What can hang from each mark:
j_952: j_157 j_634
j_634: j_157 j_165 j_374 j_952
j_165: j_634 j_952
j_157: j_374
j_374: j_62 j_157
j_62: j_157 j_374 j_634

Each row was made from one small tree. Brackets hold a mark, then the marks that hang from it, in the order of their numbers. Every link used is in the known rows. Write each row's tree.
Known rows:
(j_165 j_634 (j_952 (j_157 j_374))): [-2.17 -0.66 -3.75  1.19  1.98  1.21  2.85 -1.56  2.81 -1.43 -1.35  1.32
 -1.19 -0.37  0.44  0.67  0.42 -2.14 -3.93  7.19 -0.44]
(j_374 j_62 j_157): [-2.65  1.65  1.27  0.91  3.66  0.96  2.37  2.66 -0.51 -0.23 -0.58 -0.47
 -1.09 -0.57  0.87 -1.53  0.71 -1.07 -0.59  0.83 -2.73]
(j_634 j_374 j_952): [-0.56 -1.52  0.84 -1.29 -1.59 -0.52  2.26 -2.50  2.02  0.61  2.33 -3.88
  3.90 -1.47  1.19 -1.12  1.37 -0.35 -2.79  0.24  2.71]
(j_634 j_157 j_165 j_374 j_952): [-0.89 -4.57 -1.80 -2.86 -1.95  0.77  0.79 -5.63  5.29  0.61 -0.43 -4.23
  3.41 -3.02  1.51 -0.12  1.82 -2.63 -2.59  3.43 -0.64]
(j_952 (j_634 j_157 j_165 (j_374 j_62))): [-1.14 -3.96 -1.74 -3.08 -0.82  3.55  2.92 -7.17  5.30  2.23 -2.41 -1.80
 -0.20 -1.72  1.19  0.35  1.27 -1.87 -3.44  3.84 -6.55]
(j_157 (j_374 j_62)): [-3.45  0.88  0.87 -0.60  1.79  3.05  0.23  0.45  4.27  1.51  0.23 -0.12
 -1.65  0.22  0.49 -0.83  0.61 -0.33 -0.75  1.08 -1.60]
(j_165 j_634 j_952): [-0.30 -0.90 -1.87  0.17  0.64 -0.28  3.87 -2.03 -0.25  0.19 -0.95 -0.09
  0.24 -0.45  0.57 -0.98 -0.57 -0.54 -2.88  1.92 -0.36]
(j_62 j_157 j_634): [-0.22  0.18 -1.56  2.12  0.06 -1.41  1.60  2.56 -3.47  1.24  3.95  0.62
 -0.36 -0.34 -1.88  0.01  0.97  0.80  2.34  1.41  2.09]
(j_634 (j_157 (j_374 j_62))): [-3.32 -0.38 -0.41 -1.65  1.21  4.47 -0.50 -1.78  5.08  1.53  0.47 -0.45
 -1.39  0.93  1.62  1.47  0.05 -1.20  0.07  4.48 -2.31]
(j_374 (j_62 (j_634 j_165)) j_157): [-2.54  0.09 -0.83  1.40  3.96 -0.03  1.81  2.79 -0.54  0.35 -0.81 -0.62
 -1.42 -2.32 -0.71 -1.84  1.06 -0.07 -0.78 -0.20 -3.22]
(j_374 j_62): [-2.04  0.53  2.14 -0.53  2.21  1.47  1.26  0.35  0.64  1.90 -0.67 -1.17
 -0.46  0.06  1.44 -0.27  0.29  0.07 -1.34 -0.79 -2.05]
(j_634 j_374): [ 0.21 -0.97  1.76 -0.61 -0.89  0.47  0.84 -2.39  0.61 -0.17  2.42 -2.03
  0.76  0.23  0.62 -0.29  0.68  0.90 -1.41  0.79  1.16]
(j_952 j_157 j_634): [ 0.77 -0.86 -3.33  0.47  0.03  0.05  1.93 -1.43  0.38 -0.78 -2.86  2.22
 -0.08 -0.72 -0.36  1.77  0.58 -1.94 -2.80  4.11 -2.92]
(j_157 (j_374 (j_62 j_634))): [-3.01  0.96  0.26  0.16  1.82  2.45  0.55  1.69  1.72  2.02  2.92 -0.44
 -1.06  0.84 -0.28 -0.03  0.09  1.81 -0.33  0.44  0.01]
(j_165 (j_634 j_952)): [-0.38 -2.51 -2.71 -0.65 -1.70 -1.87  2.22 -1.41  1.99  1.85 -0.68 -0.99
  4.42 -2.73  0.03 -2.70 -0.65 -1.74 -0.61  1.30  1.35]
(j_952 (j_634 j_374)): [ 1.26 -1.54 -1.07 -1.09 -2.44  0.84  2.87 -4.56  1.49  0.44  0.98 -0.53
  0.87 -0.29 -0.53 -0.52  0.62  0.14 -2.39  1.43 -1.23]
(j_62 j_157): [-0.70  0.35 -0.89  1.48  0.14 -0.74  1.44  1.34 -1.06  0.80  1.31  0.92
 -1.03 -0.90 -1.44 -0.79  1.71 -1.36  2.07  2.32  0.50]
(j_62 j_157 j_374 (j_634 (j_165 j_952))): [-0.41  1.25 -2.93  3.27  2.16  0.74  2.72  1.13  0.80  1.22  1.66 -1.84
 -3.82 -3.72 -4.12  0.42  2.27  0.36 -2.75  2.74  1.70]
(j_952 j_157 (j_634 (j_374 j_62))): [-1.05 -1.35  0.07 -0.47  1.26  1.84  4.59 -3.48  1.49  1.03 -0.99 -1.08
  0.06 -0.30  1.64  1.32  1.63 -0.90 -5.42  4.03 -3.79]
(j_952 j_634): [ 1.02 -0.49 -2.58 -0.43 -1.58  0.29  1.83 -2.07  0.72  0.59 -1.33  1.64
  0.07 -0.32 -1.25 -0.42 -0.20 -0.81 -0.91  0.71 -2.44]
(j_952 (j_157 (j_374 j_62)) (j_634 j_165)): [-3.15 -1.11 -3.97 -0.20  2.17  3.17  1.49 -2.21  7.00  0.84 -5.54  2.09
 -2.74 -2.51 -1.01 -0.04  1.85 -3.42 -3.84  5.17 -7.00]
(j_952 j_157 (j_634 j_165 j_374)): [ 0.60 -3.28 -2.91 -0.24 -0.61  0.48  2.11 -5.13  3.36 -0.77 -3.13  0.17
 -0.02 -2.87 -0.85  0.56  2.00 -2.23 -4.64  4.64 -4.23]
(j_952 (j_157 j_374) j_634): [-0.54 -0.14 -4.55  0.63 -0.25  1.61  0.89 -1.55  4.01 -1.03 -1.85  2.98
 -1.15 -0.50 -1.37  1.34  0.84 -2.38 -2.06  6.10 -2.63]
(j_952 (j_157 (j_374 j_62))): [-3.72  0.74 -0.05  0.34  3.46  2.88  0.32  0.86  3.64  0.25 -1.02  0.30
 -1.90  0.03  1.19  1.50  1.25 -1.60 -2.33  4.50 -2.14]
(j_157 j_374): [-1.24  0.57 -1.16 -0.07 -0.35  1.72 -1.18 -0.09  3.57 -0.29  0.83  0.87
 -1.09  0.06 -0.98 -0.49  0.21 -0.45  0.40  2.05  0.58]
(j_952 j_157 (j_634 j_165 (j_374 j_62))): [-1.32 -2.97 -0.99 -0.79  1.53  1.86  3.51 -4.70  3.80  1.26 -3.79 -0.84
 -0.77 -2.59  0.57  0.26  2.34 -2.07 -5.78  3.77 -6.12]

Write each row's tree:
[ 0.40 -2.27 -4.84  0.33  0.31  0.17  1.21 -2.65  2.84 -0.71 -5.56  2.29
 -0.85 -2.93 -1.40  0.73  1.31 -3.09 -3.15  3.95 -5.24]	(j_952 j_157 (j_634 j_165))
[-1.48 -2.34 -1.16 -0.28  0.25  1.54  4.86 -3.96  3.39  3.05 -1.15 -0.33
 -1.73 -3.26 -1.56 -2.73  3.07 -2.33 -2.16  2.79 -5.10]	(j_952 (j_634 j_165 (j_374 (j_62 j_157))))
[-1.59 -1.36 -1.29 -0.38  1.58  1.73  4.14 -3.04  3.26  0.20 -2.57 -0.53
 -1.14 -3.11 -0.88 -3.30  2.05 -2.22 -3.50  2.03 -6.28]	(j_952 (j_634 j_165 (j_374 j_62 j_157)))
[-3.71  0.17 -0.57 -0.67  1.10  1.23  1.63  1.78  3.21  2.61  2.68 -2.28
  1.93 -0.72  0.47 -0.99  0.94  0.49 -1.87  0.07  1.60]	(j_157 (j_374 (j_62 (j_634 j_952))))
[-0.74 -0.64 -0.70  0.76 -0.15 -1.94  3.31  1.06 -1.56 -1.02  5.02 -3.64
  3.75 -1.69  0.26 -1.75  1.67  0.32 -1.94  1.09  3.66]	(j_62 (j_634 (j_374 j_157) j_952))
[-0.46 -0.28 -3.79  2.42 -0.42 -0.76  1.06  1.65  2.94  2.75  1.98 -2.64
  0.42 -6.19 -4.60 -1.43  2.38 -0.82 -0.56  2.06  3.03]	(j_62 j_157 j_374 (j_634 j_165 j_952))
[ 0.05 -0.86  0.25  1.55 -0.69 -1.04  2.63  0.24 -2.95  1.25  6.41 -1.50
  0.47 -0.37 -1.03 -0.28  1.69  1.73  1.00  2.14  3.46]	(j_62 j_157 (j_634 j_374))
[-0.32  2.36 -2.85  3.21  3.45  0.79  2.08  2.08  0.80 -1.69  0.33 -2.10
 -3.24 -3.68 -3.28 -0.13  1.48  0.40 -4.28  2.13  0.43]	(j_62 (j_374 j_157) (j_634 (j_165 j_952)))
[ 0.73  2.77 -1.53  3.35  1.33  0.32  0.06  3.77 -0.87 -0.84  3.73 -1.24
 -1.19 -2.17 -3.39  0.07 -0.33  1.99  0.05  2.00  2.86]	(j_62 (j_374 j_157) j_634)
[-0.67 -1.77 -1.07  1.00  2.65 -0.22  3.34 -2.40 -0.82 -1.45  0.30 -2.68
 -0.91 -1.26  1.01  2.38  2.74  0.59 -6.95  3.45 -0.03]	(j_62 (j_634 (j_165 (j_952 j_157)) j_374))
[ 1.40  0.07 -2.04  0.85 -0.92  2.08 -1.15 -0.41  1.11  1.10  3.85 -2.24
 -0.03 -0.50 -1.47  3.77 -1.01  2.11  0.01  3.49  2.74]	(j_62 j_374 (j_634 j_157))
[-2.56 -2.95 -4.58 -2.11 -1.33  2.13 -1.29 -3.19  8.48  0.54 -2.09 -1.05
  1.40 -2.83 -0.21 -0.13  1.31 -4.11 -0.63  4.55 -1.29]	(j_634 (j_157 j_374) j_165 j_952)
[-3.49  0.26  1.43  0.19  4.89  1.94  5.32 -1.63  1.59 -1.08 -1.43 -3.47
 -2.65 -1.92  1.52 -2.02  3.08 -1.55 -6.31  1.75 -3.89]	(j_634 (j_165 j_952) (j_374 j_62 j_157))
[-1.86 -1.80 -3.90 -1.11 -1.80  1.22 -0.14 -0.87  3.48  0.95  3.46 -1.56
  2.95  0.00  0.32  1.59  0.23 -0.79  0.35  4.03  2.78]	(j_62 (j_634 (j_157 j_374) j_952))
[-3.18 -1.03  2.02 -0.47  0.58  0.07  5.07 -0.94  1.49  3.15  2.81 -4.10
  2.16 -2.17  1.54 -2.24  3.22 -1.67 -2.17  1.91  1.10]	(j_634 (j_374 (j_62 j_157)) j_952)
[-2.27  0.63  2.90  0.21  2.70  1.34  3.15  0.12 -0.22 -0.40  1.78 -2.50
 -0.42 -0.52  1.49 -1.77  1.54 -0.14 -2.05  1.38 -1.44]	(j_634 (j_374 j_62 j_157))
[ 1.03 -3.02 -2.37 -1.17 -2.07  0.70  2.02 -5.70  3.87  0.52 -1.76 -0.31
 -0.01 -2.63 -1.66 -1.65  1.17 -0.91 -2.81  1.22 -3.65]	(j_952 (j_634 j_165 j_374))
[-1.02 -1.53 -5.82  0.41  0.21  1.69  0.01 -2.52  6.45 -0.83 -4.66  3.29
 -2.12 -2.91 -2.38  0.26  1.69 -3.59 -2.62  5.99 -4.92]	(j_952 (j_157 j_374) (j_634 j_165))
[-1.38  0.70 -4.57  0.55  1.49  2.24  3.67 -2.23  3.46 -1.85 -2.07  2.13
 -2.46  0.26 -0.18  2.20  1.85 -2.51 -5.69  6.47 -2.55]	(j_165 (j_952 (j_157 j_374) j_634))
[-0.33 -4.10 -3.96 -1.87 -2.70 -0.50  1.87 -3.45  2.82  1.64 -0.44 -1.13
  4.74 -1.87  1.26 -0.47 -1.10 -2.71  0.17  4.22  0.40]	(j_165 (j_634 j_157 j_952))
[-0.89 -1.02 -3.02 -0.42 -1.16  2.27 -1.57 -0.86  2.02  0.21  3.71  0.47
 -0.07  1.45 -0.32  2.37 -0.63  0.54  1.67  4.34  1.14]	(j_62 (j_634 (j_157 j_374)))
[-3.24 -1.19  1.58 -0.19  4.75  2.31  4.53 -3.39  2.22 -0.09 -3.05 -3.36
 -2.17 -1.55  3.00  1.63  3.41 -1.54 -8.68  3.32 -3.64]	(j_634 (j_165 (j_952 j_157)) (j_374 j_62))
[-4.24 -0.15 -1.85  0.74  4.09  2.54  4.18 -1.13  3.36  0.43 -2.20 -0.01
 -1.76 -0.24  1.68  0.44  0.86 -2.21 -5.31  6.47 -2.47]	(j_165 j_634 (j_952 (j_157 (j_374 j_62))))
[-1.91 -1.24  0.87  0.48  1.51  0.66  4.29 -1.22  0.42  0.56  1.19 -1.70
  1.12 -1.43  1.05 -3.60  0.10 -0.42 -1.35  3.01 -1.82]	(j_165 (j_634 (j_374 j_62 j_157)))
[-3.43 -1.53  0.65 -0.68  2.23  0.49  3.81 -0.95  3.80  0.24 -1.27 -4.28
  1.70 -4.11  1.12 -3.80  2.92 -2.75 -4.02  0.88 -2.39]	(j_634 j_165 (j_374 j_62 j_157) j_952)
[-0.97 -2.01 -1.86  0.71  0.14 -1.93  2.53 -0.01  1.03 -0.91  2.16 -3.40
  3.03 -4.03 -0.86 -2.95  2.21 -0.65 -2.36  0.90  1.33]	(j_62 (j_634 j_165 (j_374 j_157) j_952))
[-1.00 -2.15  0.21 -0.22 -0.08 -0.88  2.40 -1.79  1.44 -0.80  0.88 -3.48
  3.72 -1.87  2.22  1.02  2.41 -1.38 -4.65  3.70  2.21]	(j_634 j_374 (j_952 j_157))
[ 0.36 -1.75 -3.13  0.11 -0.63  0.31  2.87 -3.38  2.72 -1.61 -1.61  0.39
 -0.58 -3.33 -2.28 -3.01  1.74 -2.21 -2.31  2.78 -4.12]	(j_952 (j_634 j_165 (j_374 j_157)))
[-0.67 -1.58 -0.59  0.64 -1.49 -2.11  3.98  0.00 -1.61  1.96  6.06 -3.32
  3.28 -1.87 -0.61 -1.15  2.46  0.45 -0.59  1.56  4.75]	(j_62 j_157 (j_634 j_374 j_952))
[-1.71 -0.46  0.14 -0.49  3.08  2.37  7.34 -4.33  0.65  0.24 -1.54 -2.05
 -1.18  0.34  2.93  2.14  2.70 -1.03 -9.12  4.40 -3.79]	(j_165 (j_952 j_157 (j_634 (j_374 j_62))))
[-2.38 -0.05 -3.80  1.57  3.38  1.13  1.12  0.13  2.21 -1.94 -1.24  0.23
 -2.67 -1.23 -0.71  2.18  2.24 -0.94 -4.91  4.88 -0.89]	(j_62 (j_634 (j_165 (j_952 (j_157 j_374)))))
[-2.60 -1.34  2.82 -1.92  0.29  0.85  3.85 -2.12  2.42  2.42  1.50 -4.96
  2.96 -1.39  2.84 -1.55  1.89 -0.25 -4.20 -0.54  0.68]	(j_634 (j_374 j_62) j_952)
